What can hang from each mark
Q876: Q992
Q992: Q47 Q333 Q580 Q872 Q876
Q872: Q992
Q963: Q992
Q580: Q484 Q992
Q333: Q484 Q576
Q484: Q333 Q580 Q872
Q576: Q727
Q47: Q484

Each row was made from one small tree. The marks that hang from a mark follow it in brackets, in the order of their numbers. Every link used is in the known rows. Write each row's tree.
Known rows
Q872[Q992[Q333[Q576] Q876]]:  -1.9  22.6   0.2  -2.6   7.5  -4.0   8.0  22.0 -33.7   6.0  -1.2  -4.3  -8.0 -16.4 -23.5   2.1 -13.5  -7.7  30.6  -2.4 -12.7  -3.1   2.4  -5.3  -0.5
Q484[Q872]: -17.1  24.2  13.7 -22.4   0.9  -2.3   4.1  -9.2   5.2   0.2   0.3   0.0  -3.4 -16.2  -9.2   2.4  -6.8 -10.1   4.5 -10.1  -0.7  13.8   0.6   1.2  31.0
Q484[Q333[Q576] Q580[Q992[Q876]]]:   1.1   1.8  -5.2  -1.7   5.5  -7.7  -0.4  22.7  18.4  -2.8  -6.4   7.1  -0.1   7.4  36.5 -18.3   9.8   3.8   9.7   0.9   2.9 -16.5   7.5 -10.0 -16.4
Q580[Q484]:   7.8  19.5  -6.4   5.6  -3.4  -5.1   3.8  -0.6 -12.2  -9.0  -1.4  -1.9   3.9  -8.7   4.8  -3.6  -5.3  -8.1  -2.8   1.0  10.8  18.2  -2.0  -1.0  11.2
Q963[Q992[Q333 Q580 Q872]]:   1.4   3.6   3.1  16.1  -4.3 -19.4  -5.3  14.2 -14.6  -6.5  20.8  -5.6  -1.8  -8.6 -30.7   6.7   5.0   2.8  -3.9   8.7  -6.3 -13.9   8.4   0.2  -3.2
Q580[Q484 Q992[Q872 Q876]]:  23.0 -30.6  -7.9  20.1   0.6  15.5   4.6  -9.1  25.7   0.1 -26.6  -2.2  -3.0  -7.8 -14.1  23.7  -2.0  -0.5 -23.2   0.6   4.1  20.5  -2.2  -7.4  44.6
Q963[Q992[Q333[Q576] Q876]]:   5.4   8.9   0.2  24.4   2.1 -31.1  -6.3  46.3 -32.7  -8.2   1.9   5.2  -7.3   1.9  -7.1   0.7  -3.3  -8.0  22.3  -1.0  -7.2 -15.2   7.9  -5.3  -6.5
Q484[Q580[Q992[Q333 Q872]]]:  -7.3   9.8  -5.1 -13.1   1.2  12.5  -0.4   3.3  10.3   0.7   7.8   6.4  -2.2 -17.8 -11.1  -7.8  18.0   8.3 -11.8  -1.4   3.0  -5.3   3.8   0.7   5.9
Q333[Q484[Q580 Q872] Q576[Q727]]: -15.7   6.1  -5.6 -18.7   1.2  -7.3   9.9 -13.8   4.1   2.8   0.5  -1.3   6.8  21.2   4.8  -2.0  -4.7   7.4  10.3 -16.7  10.6  -9.2  -2.3   6.6  11.0
Q876[Q992[Q333 Q580[Q484] Q872]]:  19.4  -5.6  -8.3  10.7  -5.7  -2.5 -10.2 -23.9  -1.2  -7.6  16.8  -2.8   0.2 -10.1  27.7  20.6   4.2  28.1 -24.0   3.8   6.1 -12.1  -7.4  -1.6 -10.9
Q580[Q992[Q47 Q872 Q876]]:  -3.0 -24.0  -4.6  13.9   4.9  17.9   1.4  -4.6  23.6  12.7 -17.9  10.9  -7.3   3.9 -31.8  11.1   4.0  -9.9 -22.2   3.5 -13.0   8.5   0.7   0.0  20.8
Q876[Q992[Q580[Q484]]]:   4.4   9.6  -0.3   8.0  -2.8  -1.6 -10.8 -24.9  -8.4 -10.2  13.7   7.7  -1.7  -0.9  40.0   6.7  -0.1  12.4 -12.6   1.4   9.8  -9.3  -3.2  -8.3 -21.5
Q872[Q992[Q47 Q333[Q576] Q876]]:  -7.5   8.1  -2.0   1.6   7.3  10.5   6.9  20.9 -33.6  11.4   1.5   2.1  -4.8  -3.8 -30.8  -1.8 -12.0 -13.6  23.8   2.0 -15.4  -0.2  -0.6   0.4 -14.0
Q333[Q484]: -16.7  14.7   9.3  -4.5  -2.8  -0.1   4.9  -6.0  -7.9  -4.1  -6.4   9.8  -2.9  -4.3 -21.4 -13.6   5.5   3.5   1.3  -5.3   5.7  -4.0   4.9   9.3 -11.4
Q872[Q992]: -16.6  42.2   9.0 -14.3   3.8  10.0  10.8   1.8 -24.3  -0.2   7.0  -6.8  -7.4 -14.4 -30.1  -9.7  -4.1 -15.0  13.8   2.1 -14.5   5.3  10.4  -4.3   3.5
Q580[Q992]:  -0.8  19.9  -8.3   0.0   2.9   1.0   1.7  -3.7  12.7   0.2 -14.4  10.0  -2.7 -16.4 -18.2  -5.7   6.5  -7.0  -7.0   3.1  -7.5   7.8   1.6  -8.0  16.8
Q47[Q484[Q333[Q576] Q580[Q992] Q872]]:   6.7 -15.4   5.8 -21.1  -0.8 -10.6 -10.7  10.9  15.7  -3.1  -6.4 -13.3  -0.7  11.4  54.9 -14.8   3.1  -3.9  16.8  -6.7   9.8   5.7   1.1  -2.7  -3.3
Q484[Q333[Q576[Q727]] Q580[Q992[Q872]]]:   6.7   9.7 -17.4  -5.5   2.8  -9.0   2.3   2.9  31.3  -0.4   1.0  -7.9   6.5  16.6  37.7 -13.7  13.2  11.6  -9.8   4.7  -2.2 -16.7   5.2  -7.0   0.5
Q992[Q47 Q333]:  -4.3  17.1 -11.4   1.1  -0.8   0.9  -5.5  12.8 -21.7   8.1  10.0  13.2   6.0  -8.7 -16.0 -16.5   6.0  -4.6   0.3   7.9  -5.7   1.7 -10.2  11.7 -26.4
Q876[Q992]:  -1.9  30.2  -0.3   3.7  -1.0  -6.3 -10.2  -9.2  -9.8 -11.9   8.9   8.6  -8.2   1.2  36.4  -1.9   7.3   8.1 -10.6  -3.1  -4.1 -12.1   3.0  -5.3 -15.9
Q333[Q484[Q580 Q872[Q992]] Q576]: -20.5   0.2   6.4 -20.7   0.3  11.7  18.5  -1.8  -7.8  -3.2   2.3  -0.1  -0.4   1.7 -20.7  -0.6  -7.0   3.6  18.2 -16.0   5.5  -4.1   6.6   6.1  -0.4
Q580[Q484[Q872] Q992[Q333 Q876]]:  27.1 -29.5   0.7   3.2   1.1  17.3  -0.5  -6.0  24.2   0.4 -32.1   3.9   0.6 -26.5   0.3  23.6  -2.7   5.2  -4.9  -6.6  11.8  22.8 -13.8 -10.0  41.8
Q576[Q727]:  -8.8  50.0 -11.3  -9.0   4.5 -25.4  -4.5 -14.3  -3.5   8.5   3.8  -4.4   3.6  12.6  16.7 -14.2  -1.2  -8.4  -1.8   0.0  -2.2  -2.4  -4.3  -1.7  17.1
Q963[Q992[Q333 Q580 Q872 Q876]]:  -0.3 -13.4  11.6  22.3  -0.2 -19.1  -9.7  21.9 -15.7  -1.5  12.1  -1.7  -8.2  -2.8 -23.0  13.7  -0.4  -0.1   2.0   4.2  -3.2 -18.3   8.5  -2.2  -2.5
Q47[Q484]:  -2.6  13.6   1.8  -6.2  -1.6 -25.5 -13.5  11.3 -22.3  -0.5   0.4  -7.5  -4.7   4.8  25.0 -19.2  -2.5 -16.9  16.8  -3.2   5.5  11.1   1.5   3.7  -9.7
Q484[Q333[Q576[Q727]] Q872[Q992[Q47]]]:   0.1  14.2   2.6 -19.8   3.6   0.2   9.9  -7.7  16.8   5.0  -2.7 -17.3   7.3  15.9  18.8  -1.4  -9.0  -6.1  12.2   2.4 -15.8   3.2  -0.2  -5.1  12.3
Q992[Q872 Q876]: -10.1  -4.3   6.2   9.4   4.4 -11.2   1.5   6.0   0.9   8.2  -5.5  -3.1 -13.5   1.9 -18.4  16.6  -8.8  -8.7  -6.8  -5.3  -5.6  -1.3   7.2   4.8  26.9
Q580[Q484[Q333]]:  17.2  15.1  -3.6   6.2  -4.5  -8.9   1.6   1.8   2.9 -11.7  -5.7  -5.9   6.9  -4.7  29.2 -10.6   1.0  -0.7  -3.7   6.6  10.6  12.4  -0.6  -2.6   0.1

Which tree is each row?
 -2.6  -4.7   4.7  -3.8  -4.1  22.1 -13.0 -12.6  -5.2  -6.1  11.6  16.6  -2.4   4.1  27.3  -2.5  17.6  23.8 -15.6  -4.3   3.2 -17.0  -5.7   6.7 -38.3 -> Q876[Q992[Q47 Q333[Q484[Q580 Q872]]]]
  8.9 -21.0  -4.3  16.5  -5.5  12.1  -9.4 -30.6   9.3  -5.0  17.5   0.8   1.9  17.9  32.3  13.5   5.0  16.3 -35.1  10.2   0.8  -8.9  -2.9   0.7 -25.2 -> Q876[Q992[Q47 Q580[Q484[Q333]] Q872]]
 27.8 -49.1  -7.3  24.5  -0.6  25.6   1.4  -7.8  39.6   2.7 -27.5  -0.8   2.9   9.2   3.8  13.3   4.8   2.5 -30.0  10.5   0.4  16.3  -3.4  -4.3  18.4 -> Q580[Q484[Q333] Q992[Q47 Q872 Q876]]
  7.1 -24.5 -13.2  15.6   4.4  10.0   0.2  10.5   6.5  10.7 -24.7  21.2   0.3  -2.8 -25.7   0.7   2.8   1.2   1.3   0.4  -4.5  -0.7  -9.5   0.4  -7.4 -> Q580[Q992[Q47 Q333[Q484 Q576] Q876]]
 10.2 -14.1  -6.6   5.0  -5.2  10.2 -18.2  -4.6  -7.8  -3.3  18.2  -0.1  -4.7  13.3  35.9   1.6  15.6  18.2 -22.5   1.5  -2.6 -12.3  -3.6   8.4 -30.2 -> Q876[Q992[Q47[Q484[Q580]] Q333 Q872]]
 -4.1   1.7   9.6 -18.7   2.1   3.4  11.1  -6.8  12.8   3.9   2.7 -12.6   6.0   3.6   7.4   1.5 -13.1  -6.2  15.4   4.2 -10.8   3.6   1.9  -4.8  -0.6 -> Q484[Q333[Q576] Q872[Q992[Q47 Q580]]]
  5.8  13.7   0.9  16.7  -4.3 -17.1  -3.4  25.5 -16.3 -11.0  13.8  -7.7  -5.0  -6.6 -28.3   2.5  10.5   0.2  -5.8   4.8 -12.9  -9.7  11.4   2.3   7.2 -> Q963[Q992[Q333 Q872]]
 -6.0  19.5  25.9 -28.8   1.1   9.8   7.6  -7.4  19.1  -3.3  -3.7 -15.2  -2.4 -11.1  12.1  -4.1  -0.4  -2.6   9.9   0.1  -9.6   5.6   7.9  -5.7  14.5 -> Q484[Q333 Q872[Q992]]
-10.8  -7.8  -8.2   2.8   2.2  -1.2  10.2   8.3  -5.0  -2.0  -9.7  13.4  -0.1   7.9 -16.1  -6.4  -0.3   5.2  11.4 -10.9   8.2 -11.5   4.3   3.2 -12.6 -> Q333[Q484[Q580[Q992[Q876]]] Q576]
-15.1  -7.4   2.1  -8.3  -0.4   6.3  18.6 -12.1  -9.1   2.7  -3.2  -0.3   4.1   4.4 -37.3   7.6 -16.2  -2.5  16.9  -8.9  -1.5   2.0   0.4   6.6  -1.1 -> Q333[Q484[Q872[Q992[Q47 Q580]]] Q576]
  1.2  -2.2   5.5 -24.5  -0.8 -22.7 -12.8   9.8   5.3   0.3   2.6 -18.0   1.8  23.4  69.7 -18.5   0.3  -4.6  20.9  -7.8  11.9   2.0  -0.3   0.5  -6.2 -> Q47[Q484[Q333[Q576[Q727]] Q580 Q872]]
  7.8 -12.4  -2.9   8.3  -5.1  -8.0   3.7 -23.7  14.7   0.6  12.2 -15.1   7.0  -4.8  -3.7  13.9  -7.1   7.3 -20.1  11.0   9.0   5.4  -0.4   2.3  10.8 -> Q992[Q580[Q484[Q333]] Q872]
 13.4 -38.8  -8.3  12.8   2.6  11.3 -10.0   5.9  14.0  14.6 -19.7   4.0  -4.8  -1.0 -16.7   7.2   6.1  -1.4 -12.0   3.6  -7.6   7.7  -7.5   3.8   8.7 -> Q580[Q992[Q47[Q484] Q333 Q872 Q876]]
 -3.5 -24.5  -9.8   3.0  -3.7   0.5  -5.1   7.9   2.6   6.9  14.1 -12.4   1.9  31.5  11.8 -11.0   5.2  -7.4 -12.8   7.4  -5.1   3.4   3.8  15.9 -17.5 -> Q992[Q47[Q484[Q333[Q576] Q580]] Q872]
-26.1 -15.7  29.0 -17.4   0.2  27.3   7.4 -20.8   1.9   5.5  -7.6   6.4  -5.0  -2.6 -35.1   3.1  -4.2   0.0   5.5  -9.5   5.2   2.0   2.9   7.6  -2.0 -> Q333[Q484[Q872[Q992[Q47 Q580 Q876]]]]
 -6.1 -20.5   5.5   0.0  -2.8  13.3  -2.6 -22.5   8.8   7.1  10.3   5.2  13.0   7.9   6.0  -1.4  -7.9  -7.2  -8.4  11.5  12.4  12.3  -9.8   3.2 -21.1 -> Q992[Q47 Q580[Q484[Q333 Q872]]]
  2.0 -18.3 -28.3  14.0  -1.7 -11.6   3.6  -4.2 -11.8  17.9  23.6  -1.9  13.0  -1.2 -35.2  12.5 -11.6   5.2  -9.2  13.5  -5.7  -3.9 -13.2  14.6 -15.8 -> Q992[Q47 Q333[Q576] Q580 Q872]
  8.5  16.0  -0.2   3.5  -4.0  -1.2 -11.5  -8.6 -11.9 -12.0   3.8  11.0  -5.4  -9.0  30.2  -1.6  14.7  25.7  -8.7  -4.2   2.1 -19.6  -3.4   0.5 -28.1 -> Q876[Q992[Q333[Q484]]]
 14.6   5.3   7.2  -6.8  -4.8  -0.2   3.9  -7.6  16.3 -10.7  -8.1 -10.1   6.8  -7.7  28.4   2.0  -2.3   0.0  -3.4  -0.3  11.3  19.6  -2.4  -3.1  20.3 -> Q580[Q484[Q333 Q872]]
  8.6 -25.4 -10.5  14.0   3.9  15.7  -2.1   1.5  18.3  13.6 -17.3  11.0  -4.0  -7.7 -31.3  11.4   7.0   1.1 -18.3   5.1 -11.6   3.7  -5.8   2.2  15.7 -> Q580[Q992[Q47 Q333 Q872 Q876]]
 29.5 -11.4  -7.0  -3.0  -3.2  17.7   3.8 -14.4  24.8  -4.5 -23.9  -0.4   6.8 -31.8  -5.1  16.1   2.9   6.4 -10.8  -1.5   9.2  26.5 -13.3  -8.0  40.4 -> Q580[Q484[Q872] Q992[Q333]]
  2.2  16.4  -5.0  18.6  -1.6 -32.5  -4.7  26.5 -31.0  -9.0  18.1   1.8   2.1  -5.2 -17.0  -2.1  -2.3  -4.9  17.7   6.7  -4.5 -15.4   4.6  -5.7 -18.3 -> Q963[Q992[Q333[Q576] Q580]]
-17.3   9.2  -9.2  -2.8  -0.9  -9.2  12.0   9.8 -16.9  -5.8   4.1   9.1   2.3   8.8 -12.5 -13.2  -1.5   5.0  13.6 -10.2   9.4 -11.9   5.2   8.3 -20.2 -> Q333[Q484[Q580] Q576]
-22.3  18.8  16.3 -39.1   3.1  23.0   8.5   2.0  -6.9   1.2  16.8  -5.3  -3.0 -19.5 -10.8  -0.8  -0.4  -2.1  18.3 -13.0   1.8   2.8   4.5  -0.6  14.1 -> Q484[Q580 Q872[Q992[Q333[Q576]]]]
 20.8   7.3  -7.1  -2.9  -2.8 -13.5   5.8  -8.2  15.0  -7.6  -9.2 -15.9  11.0   4.7  38.5   3.5 -10.3  -0.2   0.2  -0.9   9.5  16.8  -6.6  -4.9  24.6 -> Q580[Q484[Q333[Q576[Q727]] Q872]]
 -4.3  21.3 -20.5   3.7   0.9 -27.6  10.3  -6.8 -10.8   2.8  -6.7  -0.9   7.3  21.7  -1.9  -8.0  -8.5   3.1   9.4  -7.1   1.5  -9.9  -3.5   5.7   1.1 -> Q333[Q484 Q576[Q727]]
-13.6  -9.9  31.5 -21.1   3.7  18.1   2.1 -11.2  18.7   7.7  -2.9  -5.9  -2.3  -1.1   9.7   1.0  -7.1  -5.9  10.9   2.0  -5.7   1.3   3.4  -4.9  -2.0 -> Q484[Q333 Q872[Q992[Q47 Q580 Q876]]]
-17.9 -13.6   1.5   0.1  -0.6  -5.1 -13.9  -7.9 -18.7  14.1  16.7   6.9   5.3  17.2   2.4 -16.7  -7.6 -18.7   7.4   9.1   8.3   6.5  -7.4   7.9 -40.8 -> Q992[Q47[Q484] Q580]
 -6.5 -18.1  24.7  12.4  -0.5 -11.5 -10.5  16.7 -15.8  -4.4   2.9   9.7  -6.9  -4.3 -17.1   6.3  -0.2   2.7  16.0  -2.8   6.8 -18.7   5.3  -2.7 -15.4 -> Q963[Q992[Q333[Q484[Q872]] Q580 Q876]]
 -8.6  16.4   4.1 -30.7   2.7 -11.2   1.8  -0.2  24.4  -1.4   7.6  -9.9   7.4  13.9  54.1 -12.2   3.0   5.2   9.3  -7.9   5.9  -9.5   2.0  -3.8   6.7 -> Q484[Q333[Q576[Q727]] Q580 Q872]
 -9.1   1.3   2.5  21.2  -3.5  -0.9  -1.3  17.9 -12.4  -7.4  16.4  -1.2  -5.2  19.0 -35.9  -3.0   8.6 -14.6 -15.7   8.4 -17.9  -3.8  15.3   5.2  -1.7 -> Q963[Q992[Q47 Q872]]
 30.0 -26.2 -20.8   6.9  -2.5  22.0   6.5  -7.6  19.9   0.4 -20.4   3.3  13.5 -14.5 -12.1  15.7  -2.2   1.1 -10.4   2.4   3.7  28.4 -17.6  -3.3  26.8 -> Q580[Q484[Q872] Q992[Q47 Q333[Q576]]]
 14.7 -31.1  -7.5  20.9   2.1  26.3  -0.5  -3.9  15.0   3.5 -26.1  14.1   0.7   2.8  -7.7   7.3  -1.1 -10.7 -14.1   3.6   6.2  22.3  -7.7  -6.4  13.8 -> Q580[Q484 Q992[Q47 Q876]]
-14.3   0.4  18.9  19.6   2.6 -20.6 -10.2  21.6 -22.3  -4.6   9.1   9.5  -9.5   6.9 -12.8   0.4  -5.6 -16.1  13.7   1.4  -0.3 -15.6  12.1  -8.8 -12.4 -> Q963[Q992[Q580 Q876]]
-11.0  25.6  11.8 -19.0   1.3  19.5   7.6   3.6 -25.0   0.0   7.1  -2.5  -4.4 -23.3 -34.1 -11.7   6.4   4.7  15.7  -1.4  -4.6  -5.7   5.6   2.3 -13.9 -> Q872[Q992[Q333[Q484[Q580]]]]
